What can hang from each mark
S: E
L: C E
Z: C E
D: C E
C: D L
E: D S Z

Known rows, with every way that one mark hangs from another
D{C E}: [ 0.84  1.81 -0.74  1.17  1.82  0.76 -0.72 -1.47 -0.22 -4.28  1.29 -1.99
 -0.73  2.29 -0.48  0.70  0.91  0.63  0.97  2.26 -0.94 -1.50 -0.71]
D{C{L} E}: [ 1.02  0.86 -0.63 -0.11  1.83  1.55 -0.53 -1.30 -0.87 -5.51  0.21 -1.96
 -0.05  2.66 -0.14  1.32  0.69  1.19 -0.52  2.84 -2.19 -2.26 -0.14]
L{E{D{C}}}: [-0.81  0.70 -0.07 -0.09  0.38  0.33  0.43 -0.85 -0.92 -0.19  2.40 -1.92
 -0.58  0.12 -1.92  0.62  0.22 -0.24  3.22  1.03  0.78  0.16 -0.21]
E{S Z{C}}: [ 1.01 -0.03 -0.63  0.17  0.23 -1.19  1.13 -1.44 -0.12 -0.37 -0.06  0.58
  0.95 -1.55  0.66 -1.17 -1.46  2.04  0.28  1.45  0.34 -0.01 -1.34]
L{C E}: [ 1.21 -0.27 -0.92 -1.09 -1.22  0.06  0.38 -2.43 -0.14 -0.50  2.42  0.89
  1.52  1.57  2.42 -2.30 -0.57  0.19  2.91  0.37  1.67  1.70 -2.98]
L{E{D S Z{C}}}: [-0.51 -0.25 -0.20  0.19 -1.28 -1.08  1.28 -0.10 -0.58  1.57  1.05  0.76
  1.25 -3.10 -0.27 -0.15 -1.74  2.05  0.85  0.69  1.13  0.75 -0.35]
S{E{Z{C{L}}}}: [ 1.79  0.86 -0.17 -1.24  0.85  0.73  0.34  0.45 -0.92 -0.63 -0.34  0.75
  0.74 -0.89  0.93 -1.27 -1.96  2.20 -0.46  0.47 -0.40 -1.96 -1.51]
Z{C{D{E{S}} L}}: [ 1.13  1.46 -2.72 -0.31  0.57 -0.30 -0.35 -2.94  0.43 -4.19 -1.20  1.09
  1.42 -0.47 -0.20  0.14 -2.61  1.85 -1.62 -0.53 -2.65 -1.34 -1.08]
E{D}: [-0.75  0.92  1.70  0.29  0.88  0.06  0.56 -1.31 -0.85 -1.07  1.42 -0.86
 -0.83  0.74 -0.44 -0.68 -1.50  0.82  1.84 -0.09  0.78 -0.56 -1.59]
D{C{L} E{S Z}}: [ 1.19 -0.86 -0.47  0.33  1.37  0.36 -0.37  0.39 -0.45 -4.35 -1.07 -1.52
  0.50  1.65  0.18  1.57  1.54  1.87 -2.56  4.00 -1.71 -2.53  1.19]
L{C}: [ 1.28  0.60  0.21 -0.38 -0.20 -0.52  0.20 -2.38  0.03 -1.78  1.36  0.34
 -0.14  2.52  1.79 -2.73 -1.10  0.50  2.29  0.74  0.94  0.73 -3.17]
Z{E}: [ 1.53  0.73  1.45 -1.03  1.65  0.43  0.53 -4.54 -0.66 -1.69  1.66 -0.92
  0.83  2.10  1.57 -0.94  0.72 -0.13  2.84  1.73  0.22 -0.80 -2.26]
D{C{L{E{S}}}}: [ 0.62 -2.59 -2.24 -1.47  0.67  0.68  0.18 -0.89 -0.22 -2.37  0.36 -0.75
  1.52 -0.24 -1.14  0.76  1.34 -0.03  1.41  2.84 -0.11 -0.42  0.42]
S{E{D{C{L}} Z}}: [ 0.34  0.79  1.77 -0.38  1.70  0.57 -0.53  2.73 -1.15 -0.70 -0.23 -2.02
 -1.85  0.42 -1.88  0.18  0.19  1.01 -0.05  1.39  0.06 -2.87  0.71]
D{E{S}}: [ 0.77 -0.35 -0.96  1.19  1.07  0.09 -0.87 -0.91  0.61 -3.79  0.86  0.23
  0.92  0.60  0.62 -0.06 -0.15  1.03 -0.08  1.32 -0.07 -0.90 -1.06]
C{L}: [ 0.69 -0.84  0.29 -1.58  1.25  1.10  0.58 -2.20 -1.19 -3.16  0.38 -0.14
  1.06  1.88  1.40 -0.61 -0.73  1.19  0.36  1.10 -0.61 -1.20 -1.77]
S{E{D Z}}: [ 0.09  1.32  2.40  0.36  0.95  0.10 -0.43  2.23 -0.73  0.88  1.26 -0.22
 -1.06 -0.18 -0.08 -1.29 -0.98  0.73  0.73 -0.70  1.87 -1.61 -1.08]
C{D}: [ 0.72  1.91 -0.55 -0.86  1.11 -0.65  0.11 -3.90 -0.22 -1.46  1.25  0.08
  0.41  2.03  0.80 -1.43 -1.38 -0.47  1.77 -2.27 -0.15 -0.48 -2.62]
E{D{C}}: [-0.61  1.45  0.97  0.85  1.38 -0.01  0.31 -0.95 -0.62 -1.39  1.28 -2.53
 -2.42  0.98 -2.52  0.10 -0.29  0.22  2.52  1.34  0.20 -0.78 -0.45]
L{C E{D Z}}: [-0.15  0.30  1.50 -0.40 -1.84 -0.77  0.80 -0.40 -1.09  1.43  1.97  0.40
  0.63  1.13  2.27 -1.51 -0.63  1.17  1.13  0.54  2.18  1.13 -1.62]
S{E{D{C}}}: [-0.01  1.77  0.68  0.93  1.78  0.31 -1.21  1.81  0.17 -0.45  1.41 -2.14
 -3.02 -0.29 -3.46 -0.68 -0.34 -0.51  3.22  0.22  1.19 -1.46 -0.52]
D{C{L}}: [ 0.86 -0.10 -0.43 -1.30  1.84  0.91  0.43 -1.91 -0.92 -3.51  0.04 -2.00
 -0.46  2.13 -0.55  0.31  0.37  0.59  1.06  2.36 -1.29 -1.59 -0.63]

Rows
[ 1.86  2.46 -0.30 -2.57  1.09  0.15  1.09 -6.74 -0.82 -2.24 -0.30  0.00
  1.47  1.01  0.95 -0.76 -1.71  0.74  1.50 -0.21 -2.42 -1.41 -2.17]
Z{C{D L} E}
[ 0.07  0.75  0.69 -0.17  1.93  1.14 -0.96  1.98 -0.49 -1.89  0.20 -1.91
 -2.37  0.04 -3.17  0.12 -0.39  0.23  1.58  0.82 -0.08 -2.28  0.10]
S{E{D{C{L}}}}
[ 1.09  3.04 -1.80 -0.87  0.79  0.55  0.05 -3.90 -0.70 -4.16 -0.41  0.72
  1.49  0.98  0.88  0.21 -2.76  2.07 -1.11 -1.20 -3.12 -1.61 -1.71]
Z{C{D{E} L}}
[-0.72 -1.36 -1.12 -0.98 -0.75  0.32  1.17 -0.86 -0.48 -0.73  0.23  0.93
  1.57 -3.18 -1.28  0.32 -2.38  2.03  0.92  0.75  0.04  0.17 -0.17]
Z{C{L{E{D S}}}}
[-0.77 -0.93 -0.90  0.60  0.14 -0.48  0.16 -0.08  0.17 -0.26  1.58 -1.49
 -0.51 -1.38 -3.03  0.59  0.55 -0.42  2.80  1.67  1.30  0.42  0.58]
L{E{D{C} S}}
[ 1.12  1.81  0.33  1.15  1.41  0.22 -0.35 -0.52 -0.92 -3.05  0.99 -1.98
 -0.29  2.70  0.80  0.76  1.51  1.31 -0.66  2.76 -0.97 -1.88 -0.31]
D{C E{Z}}
[ 0.84 -1.59 -1.25 -2.40 -0.10 -0.55  0.56 -1.78 -0.66 -0.33 -0.06  1.25
  3.53  0.43  2.14 -0.16  0.04  0.40 -1.11 -0.70 -0.01 -0.74 -0.37]
C{D L{E{S Z}}}
[ 1.36 -1.95 -0.74 -0.71 -1.62 -1.18  0.31 -0.59  0.16  0.64  1.28  1.45
  2.32  0.49  2.77 -2.10  0.25  0.73  0.93  1.48  2.25  1.54 -1.66]
L{C E{S Z}}
[ 1.23  0.73 -1.36 -1.56  0.26 -1.30  1.01 -2.55 -0.35 -1.28 -1.74  1.04
  1.55 -0.59  0.72 -0.80 -2.35  1.83 -1.27 -0.42 -1.62 -1.14 -0.84]
E{S Z{C{D L}}}
[-0.63 -2.62  0.86 -1.12 -0.53  0.07  0.94  0.68 -1.22  0.02  0.24  0.33
  2.08 -0.97  0.97  0.59 -0.12  1.67 -1.14  1.29  0.86 -0.75  0.59]
C{L{E{D S Z}}}
[ 1.14  1.31 -1.67 -1.60 -1.15 -0.91  0.02 -3.98  0.11 -0.02  2.11  1.36
  1.76  2.13  2.14 -2.56 -1.18 -0.81  2.76 -2.13  0.94  1.55 -3.24]
L{C{D} E}
[ 1.79  1.49 -0.83  0.66 -0.64 -2.12 -0.95 -1.54  0.71 -2.20 -0.21  1.12
  0.80  2.45  2.33 -1.75 -0.62  1.01 -1.57 -0.39 -0.08 -0.49 -1.66]
L{C{D{E{S Z}}}}
[ 0.36  0.88  0.90  0.35  0.69 -0.89  0.95 -3.08  0.21 -0.75  0.64 -0.47
 -0.35 -2.17 -1.65 -0.69 -1.50  0.98  2.63  1.72  0.09 -0.28 -1.09]
Z{C E{D S}}
[ 0.87 -2.62 -1.15 -1.59  0.40  0.27  0.60 -0.08 -0.88 -1.18  0.00 -0.81
  1.94  0.24  0.31  0.79  1.75  0.69 -0.35  3.18 -0.09 -0.74  0.89]
D{C{L{E{S Z}}}}
[ 1.08  2.85  0.20  0.18  0.84 -0.48 -0.33 -2.61 -0.81 -2.15  0.92  0.19
  1.14  3.04  2.61 -0.19 -0.53  1.04 -1.45 -1.27 -0.92 -1.66 -1.70]
C{D{E{Z}}}
[ 1.01 -0.77 -1.61  0.43  1.75  0.75 -0.93 -0.46  0.17 -5.40 -0.58 -1.36
  0.08  1.27 -1.21  1.23  0.82  1.16 -1.17  3.36 -1.78 -2.12  0.68]
D{C{L} E{S}}
[ 1.04  3.20 -0.57 -0.76  0.28 -1.37  1.27 -3.84 -0.84  0.12  0.35  0.74
  0.68  0.51  1.39 -1.31 -2.36  1.35  0.74 -1.65 -0.85 -0.43 -2.43]
E{Z{C{D}}}
[ 1.77  3.65 -0.40 -1.23  1.03 -0.77  0.91 -6.81 -0.32 -1.05  0.98 -0.24
  0.80  0.62  0.53 -1.33 -1.61  0.03  3.15 -0.96 -1.35 -0.39 -2.89]
Z{C{D} E}
[ 0.90  0.04 -0.56 -2.80 -0.12  0.29  0.77 -2.79 -1.67 -0.43  0.70  0.94
  3.42  1.92  3.14 -0.17 -0.31  0.62 -0.67 -1.31 -0.56 -0.89 -1.27]
C{D L{E{Z}}}
[ 0.37  1.43  1.50 -0.54  0.54  0.49  0.41  1.56 -1.21  0.05 -0.46  0.28
 -0.48 -1.73 -0.49 -0.75 -2.72  2.54 -0.54 -0.03 -0.10 -2.01 -0.78]
S{E{D Z{C{L}}}}
[ 0.44 -0.73  1.36 -0.65  1.86 -0.09  0.33 -1.64 -0.34 -2.79 -0.63 -2.59
 -1.23  0.48 -2.73  1.01  1.21  0.08  1.37  3.90 -0.97 -1.97  1.12]
Z{E{D{C{L}} S}}
[ 1.13 -0.01 -0.62  1.54  1.29 -0.57 -0.57  0.27  0.07 -3.10  0.12 -1.59
 -0.07  1.24 -0.21  0.93  1.64  1.16 -0.96  3.40 -0.45 -1.60  0.47]
D{C E{S Z}}
[ 1.82  2.50 -0.84 -1.83  0.78 -0.04 -0.04 -1.04 -0.60 -0.20 -0.66  1.21
  1.00 -0.43  0.66 -1.56 -2.65  1.24 -0.49 -2.10 -1.06 -1.96 -1.73]
S{E{Z{C{D L}}}}
[-0.63 -0.99  1.77 -1.56 -0.41  0.96  1.23 -0.29 -2.31  0.00  0.87 -0.05
  1.91  0.59  1.87  0.55 -0.31  1.77 -0.89  0.74  0.56 -0.88 -0.12]
C{L{E{D Z}}}
[-0.49 -1.02  0.16  0.16  1.35 -0.20  0.20  0.36 -0.30 -3.00 -0.63 -2.00
 -1.40 -0.16 -3.15  0.73 -0.16  0.73  0.47  2.54 -0.63 -1.55  0.85]
E{D{C{L}} S}
[ 0.36  0.08  1.09 -0.88  0.75 -0.14  1.15 -2.90 -0.45 -1.99 -0.85 -0.31
  0.19 -1.80 -1.39 -0.02 -1.75  1.75  1.05  2.43 -1.07 -1.14 -0.42]
Z{C{L} E{D S}}
[-0.26  0.32  0.58 -0.10 -1.53 -0.35  0.36 -1.34 -0.47  0.37  2.39  0.39
  0.29  0.82  0.84 -1.70 -1.27  0.42  2.85 -0.14  1.98  1.42 -2.15]
L{C E{D}}
[ 0.92  0.20 -1.55  1.63  1.52 -0.06 -1.08 -0.53  0.72 -4.14  0.55 -1.60
 -0.54  0.84 -1.42  0.66  0.99  0.56  0.72  2.89 -0.78 -1.13  0.03]
D{C E{S}}
[ 1.25  0.79  0.35 -0.27  1.53  1.11 -0.13 -0.44 -1.53 -4.23 -0.32 -1.93
  0.36  2.96  1.14  1.53  1.30  2.02 -2.19  3.36 -2.09 -2.76  0.45]
D{C{L} E{Z}}
[ 0.79 -0.42 -3.43 -2.32 -0.53 -0.33  0.77 -3.46  0.07 -1.05 -0.17  1.70
  3.05 -1.91 -0.12 -0.47 -2.14  0.80  0.92 -1.39 -1.03  0.32 -1.26]
Z{C{D L{E{S}}}}
[ 1.24  0.24 -0.57 -0.57  0.83 -0.49 -0.51 -1.40 -0.37 -3.41 -1.12  0.66
  1.97  1.79  2.12  0.36 -0.24  1.51 -3.56  0.05 -1.68 -2.38 -0.18]
C{D{E{S Z}} L}
[ 0.29  1.90  1.73  0.93  1.45 -0.40 -0.69  2.60 -0.50  0.53  0.96 -2.06
 -2.50  0.08 -2.28 -0.41  0.24  0.21  1.43  0.75  1.28 -1.93  0.10]
S{E{D{C} Z}}
[ 0.68 -2.04 -0.61 -0.67 -0.20 -0.63  0.61 -0.65 -0.43  0.46  1.34  0.77
  2.75 -0.55  2.01 -0.46  0.70  0.57  0.70  1.00  1.70  0.36 -0.81]
L{E{S Z}}
